What can hang from each mark:
zoso: dava lenuk
gopifo: dava gesur lenuk
vego: dava lenuk
lenuk: gopifo
dava: zoso
gesur: gopifo vego zoso

Each row was made from one small tree. Brackets hold a mark, then the marks that hang from it, in alphabetical order. Every link used is in the known rows. Write each row's tree.
Known rows:
{dava {zoso {lenuk gopifo}}}: [-0.34  0.23  0.36 -0.08 -0.58 -0.19  0.00  0.21 -0.24 -0.35  0.16 -0.56
 -0.29  0.10 -0.05 -0.11]
{zoso dava {lenuk {gopifo {gesur vego}}}}: [-0.25  0.13  0.19 -0.01 -0.56 -0.45 -0.17  0.44 -0.23 -0.38  0.20 -0.67
  0.03 -0.04 -0.11 -0.12]
{gopifo {dava zoso} gesur lenuk}: [-0.38  0.02  0.30 -0.22 -0.31  0.19  0.07  0.01 -0.17 -0.19  0.06 -0.18
 -0.22  0.36 -0.03 -0.25]
{dava {zoso {lenuk {gopifo gesur}}}}: [-0.33  0.18  0.28  0.01 -0.63 -0.06 -0.02  0.35 -0.29 -0.40  0.16 -0.54
 -0.19  0.04 -0.11 -0.14]
{gesur {gopifo {dava zoso}} {vego lenuk}}: [-0.19  0.10  0.58 -0.08 -0.33 -0.18  0.26 -0.01 -0.25 -0.35 -0.13 -0.21
 -0.27  0.22 -0.01  0.06]
{lenuk {gopifo {gesur vego {zoso dava}}}}: [-0.14  0.03 -0.20 -0.04 -0.64 -0.31  0.03  0.37 -0.14 -0.18  0.13 -0.43
  0.09 -0.08  0.03 -0.15]
{zoso dava}: [-0.20  0.16  0.05 -0.21 -0.29 -0.26 -0.08  0.17 -0.10 -0.22  0.21 -0.23
 -0.03  0.23 -0.05 -0.35]
{vego dava {lenuk {gopifo {gesur zoso}}}}: [-0.07 -0.08 -0.12  0.11 -0.53  0.32  0.27  0.39 -0.09 -0.32 -0.12 -0.19
  0.12 -0.08  0.36 -0.20]
{dava {zoso lenuk}}: [-0.32  0.22  0.33 -0.03 -0.41 -0.17  0.06  0.12 -0.26 -0.31  0.11 -0.42
 -0.28  0.29 -0.17 -0.09]
{vego dava {lenuk gopifo}}: [-0.12  0.05  0.25 -0.09 -0.39  0.13  0.16  0.23 -0.07 -0.40 -0.06 -0.29
  0.05  0.02  0.34 -0.24]
{gopifo gesur lenuk}: [-0.19  0.00  0.05 -0.13 -0.29  0.10 -0.08  0.13 -0.11 -0.19  0.05 -0.22
  0.09  0.32  0.05 -0.39]
{gesur vego {zoso dava {lenuk gopifo}}}: [-0.23  0.09 -0.03 -0.01 -0.61 -0.54 -0.03  0.34 -0.16 -0.23  0.14 -0.62
 -0.07 -0.02  0.04  0.00]
{gopifo {gesur vego}}: [-0.12  0.03  0.18  0.03 -0.42 -0.24  0.17  0.20 -0.20 -0.19 -0.10 -0.31
  0.12  0.13 -0.07 -0.10]
{gopifo dava gesur}: [-0.27 -0.05  0.22 -0.03 -0.33  0.00  0.23  0.25 -0.14 -0.19 -0.15 -0.04
 -0.06  0.16  0.07 -0.18]
{lenuk {gopifo dava {gesur vego zoso}}}: [-0.23 -0.15  0.05  0.05 -0.62 -0.19  0.35  0.31 -0.14 -0.10 -0.23 -0.26
 -0.02 -0.10  0.22  0.07]
{gesur {gopifo dava lenuk}}: [-0.28 -0.03  0.31 -0.20 -0.14 -0.17  0.11  0.10 -0.10 -0.33  0.03 -0.11
 -0.20  0.42  0.20 -0.19]
{zoso dava {lenuk {gopifo gesur}}}: [-0.28  0.14  0.08 -0.04 -0.53 -0.23 -0.24  0.49 -0.20 -0.41  0.27 -0.53
 -0.02 -0.02 -0.05 -0.29]

Which tree is each row?
[-0.17  0.04 -0.31 -0.07 -0.60 -0.09 -0.04  0.42 -0.10 -0.21  0.21 -0.28
  0.04 -0.05  0.08 -0.32]  {lenuk {gopifo {gesur {zoso dava}}}}
[ 0.03  0.01  0.03  0.09 -0.41 -0.22  0.23  0.14 -0.15 -0.24 -0.20 -0.18
  0.02  0.15  0.15  0.00]  {gesur gopifo {vego lenuk} zoso}
[-0.26 -0.06  0.36 -0.04 -0.52 -0.24  0.23  0.30 -0.17 -0.21 -0.17 -0.34
  0.00 -0.06  0.13 -0.01]  {lenuk {gopifo dava {gesur vego}}}
[-0.39  0.11  0.42 -0.24 -0.50 -0.08  0.20  0.10 -0.16 -0.23  0.04 -0.28
 -0.33  0.09  0.09 -0.11]  {lenuk {gopifo {dava zoso}}}
[-0.02  0.01 -0.18  0.01 -0.47 -0.03  0.00  0.21 -0.14 -0.12 -0.06 -0.23
  0.17  0.05 -0.02 -0.20]  {gopifo {gesur {vego lenuk} {zoso dava}}}
[-0.31  0.04  0.43 -0.07 -0.43 -0.15  0.31  0.07 -0.25 -0.19 -0.09 -0.26
 -0.17  0.17 -0.15  0.04]  {gopifo {dava zoso} {gesur vego}}
[-0.32 -0.08  0.23  0.07 -0.58 -0.41  0.29  0.29 -0.16 -0.17 -0.22 -0.46
 -0.19 -0.02  0.23  0.20]  {gesur vego {zoso {lenuk {gopifo dava}}}}
[-0.35  0.17  0.39  0.03 -0.32 -0.12  0.28  0.18 -0.25 -0.47  0.16 -0.43
 -0.28  0.31 -0.05 -0.04]  {vego {dava {zoso lenuk}}}
[-0.06  0.00 -0.01  0.10 -0.42 -0.48  0.32  0.19 -0.18 -0.24 -0.06 -0.24
 -0.07  0.20  0.08  0.06]  {gesur gopifo vego zoso}
[-0.03  0.00  0.04 -0.02 -0.61 -0.09  0.15  0.13 -0.10 -0.10 -0.25 -0.36
  0.09 -0.07  0.26 -0.05]  {gesur {vego {lenuk gopifo}} zoso}
[-0.02  0.02  0.22  0.02 -0.40  0.02  0.06  0.14 -0.17 -0.19 -0.24 -0.25
  0.20  0.07 -0.01 -0.16]  {gopifo {gesur {vego lenuk}}}
[-0.44  0.13  0.48 -0.06 -0.35 -0.14  0.19  0.10 -0.23 -0.28 -0.02 -0.30
 -0.40  0.27 -0.09  0.00]  {gopifo {dava {zoso lenuk}}}
[-0.21 -0.08  0.04  0.05 -0.32 -0.24  0.39  0.25 -0.12 -0.24 -0.11  0.04
 -0.24  0.22  0.22 -0.02]  {gesur {gopifo dava} zoso}
[-0.29  0.18  0.15 -0.13 -0.48 -0.36 -0.22  0.36 -0.15 -0.38  0.27 -0.54
 -0.11  0.04  0.01 -0.25]  {zoso dava {lenuk gopifo}}
